What can hang from each mark:
labis: fudis
nubek: damemip fudis
zisu: dabi damemip fudis pari
tapil: zisu
gosi: pari
pari: gosi zisu
fudis: nubek zisu

Each row was made from one small tree. The marks that hang from a mark follow it in brackets, in alphabetical order. Every link used is in the known rows. Write each row's tree.
Known rows:
pari[gosi zisu[damemip]]: [-2 1 -13 6 -1 -8 5 -45 1 5 -11 -9 -3 3 -5 -3 -4 -3]
gosi[pari]: [4 -2 2 6 5 -9 7 16 -2 -4 -13 -2 -7 11 2 -2 -5 -9]
zisu[dabi damemip fudis pari[gosi]]: [-3 -1 -13 5 3 -3 4 15 7 10 -4 2 0 -35 -1 -7 1 4]
tapil[zisu]: [5 -9 4 8 5 -3 6 -6 1 -5 -8 -14 3 19 -1 -2 -7 -9]
zisu[dabi damemip pari]: [0 -6 -16 7 5 -9 3 34 4 7 -3 -5 0 -25 -3 -2 5 2]
zisu[damemip pari]: [2 -7 -12 8 5 -6 4 19 4 2 -5 -17 -2 -13 -1 -4 -2 -4]
nubek[fudis]: [1 -7 -2 7 7 -6 3 -6 -1 -5 -9 -11 -5 11 -11 -2 -17 -5]
labis[fudis[nubek[damemip] zisu[pari]]]: [-12 -8 5 6 10 4 4 2 3 5 -4 -16 -1 25 2 -3 -3 -17]
gosi[pari[zisu[dabi fudis[nubek]]]]: [-7 2 4 4 2 -4 2 12 -1 3 -12 8 -1 10 18 -5 1 -1]
pari[zisu]: [2 -4 -2 8 6 -7 3 -31 -2 0 -11 -13 -3 14 -4 -3 -7 -6]
zisu[dabi]: [4 -7 -1 7 7 -11 5 7 0 -1 -9 0 -3 -6 -4 0 1 -1]
pari[zisu[damemip fudis[nubek]]]: [-5 -3 -1 5 0 -2 1 -16 2 3 -9 -13 0 8 19 -6 -5 -4]
nubek[damemip fudis[zisu[dabi pari]]]: [-9 -6 -13 5 10 -3 1 14 0 13 0 -3 0 -3 -22 0 -4 -3]
gosi[pari[zisu[dabi damemip fudis[nubek]]]]: [-8 3 -4 2 -4 -6 2 23 1 7 -10 5 1 -1 21 -6 2 1]
zisu[dabi damemip fudis[nubek] pari]: [-6 -6 -7 5 4 -2 2 38 6 6 -3 -4 2 -20 17 -6 3 2]
pari[zisu[fudis[nubek]]]: [-4 -4 7 6 6 0 2 -27 1 -1 -11 -9 -1 18 17 -6 -8 -6]
labis[fudis[zisu]]: [-4 -8 11 7 7 -2 6 -14 1 -11 -7 -12 -2 18 -8 -4 -10 -16]
zisu[damemip]: [3 -7 -6 6 1 -10 5 4 2 -1 -8 -14 -4 -4 1 -1 -3 -6]

Which tree is each row?
[-3 1 -8 5 0 -3 4 -40 4 7 -9 -8 -1 -5 0 -7 -9 -1] -> pari[gosi zisu[damemip fudis]]
[-10 -1 -10 5 10 -3 5 -12 4 11 -5 4 -2 7 -1 3 13 -4] -> fudis[nubek[damemip] zisu[dabi pari[gosi]]]
[-8 0 -21 4 5 -3 3 0 5 2 -2 3 0 -16 -19 0 -3 0] -> nubek[fudis[zisu[dabi damemip pari[gosi]]]]
[-3 -7 3 7 10 3 3 13 4 -2 -7 -10 -2 1 19 -6 -5 -5] -> zisu[fudis[nubek] pari]
[0 -6 -4 4 1 -8 4 24 4 5 -4 -1 1 -25 4 -5 -2 4] -> zisu[dabi damemip fudis]
[-1 -3 -4 5 0 -4 2 -15 2 6 -7 -14 0 -5 4 -8 -10 -3] -> pari[zisu[damemip fudis]]
[-5 -6 -1 4 1 -5 3 22 4 3 -6 0 1 -10 20 -4 3 2] -> zisu[dabi damemip fudis[nubek]]
[-2 2 -13 4 -3 -13 3 17 -2 8 -10 3 -1 -5 0 -2 2 0] -> gosi[pari[zisu[dabi damemip]]]
[-9 -4 0 4 5 -3 1 -10 0 18 -7 -2 1 9 10 -4 1 1] -> pari[zisu[dabi fudis[nubek[damemip]]]]
[-12 -6 6 7 10 2 4 16 4 -7 -5 -3 1 11 3 -3 2 -11] -> labis[fudis[nubek zisu[dabi pari]]]
[-3 -5 -14 5 5 -7 4 25 4 1 -1 -4 1 -19 -6 -1 7 -1] -> fudis[zisu[dabi damemip pari]]
[-8 -6 0 4 7 -7 4 -2 0 7 -5 0 -2 17 4 4 11 -4] -> fudis[nubek[damemip] zisu[dabi]]
[-4 2 -16 5 -1 -11 4 -30 2 9 -9 1 -1 -9 -8 -1 2 3] -> pari[gosi zisu[dabi damemip]]
[-8 -1 -11 5 3 0 4 13 8 7 -5 2 1 -22 15 -5 5 3] -> zisu[dabi damemip fudis[nubek] pari[gosi]]
[-1 -5 -7 7 11 -5 4 14 3 -3 -4 -2 -1 -8 -8 0 5 -3] -> fudis[zisu[dabi pari]]
[-6 -5 -4 3 1 -8 4 8 2 -4 -5 -1 0 4 11 3 11 -3] -> fudis[nubek zisu[dabi damemip]]
[-13 -7 9 5 6 -2 5 1 1 5 -5 -2 0 23 1 0 2 -11] -> labis[fudis[nubek[damemip] zisu[dabi]]]
[-9 -8 0 6 8 5 2 28 5 17 -1 -5 8 3 10 -5 3 -1] -> tapil[zisu[dabi fudis[nubek[damemip]] pari]]
[-6 -7 6 8 10 2 5 2 3 -8 -5 -15 -2 10 -9 -6 -9 -15] -> labis[fudis[zisu[pari]]]
[-5 0 -18 5 4 -5 5 -1 6 2 -3 2 -1 -20 -10 0 8 -1] -> fudis[zisu[dabi damemip pari[gosi]]]
[1 -2 -4 7 10 2 6 -11 6 2 -8 -6 -4 -12 -1 -8 -8 -4] -> zisu[fudis pari[gosi]]
[-7 -7 -2 6 10 -1 2 29 4 18 -3 -3 1 -9 11 -5 4 1] -> zisu[dabi fudis[nubek[damemip]] pari]
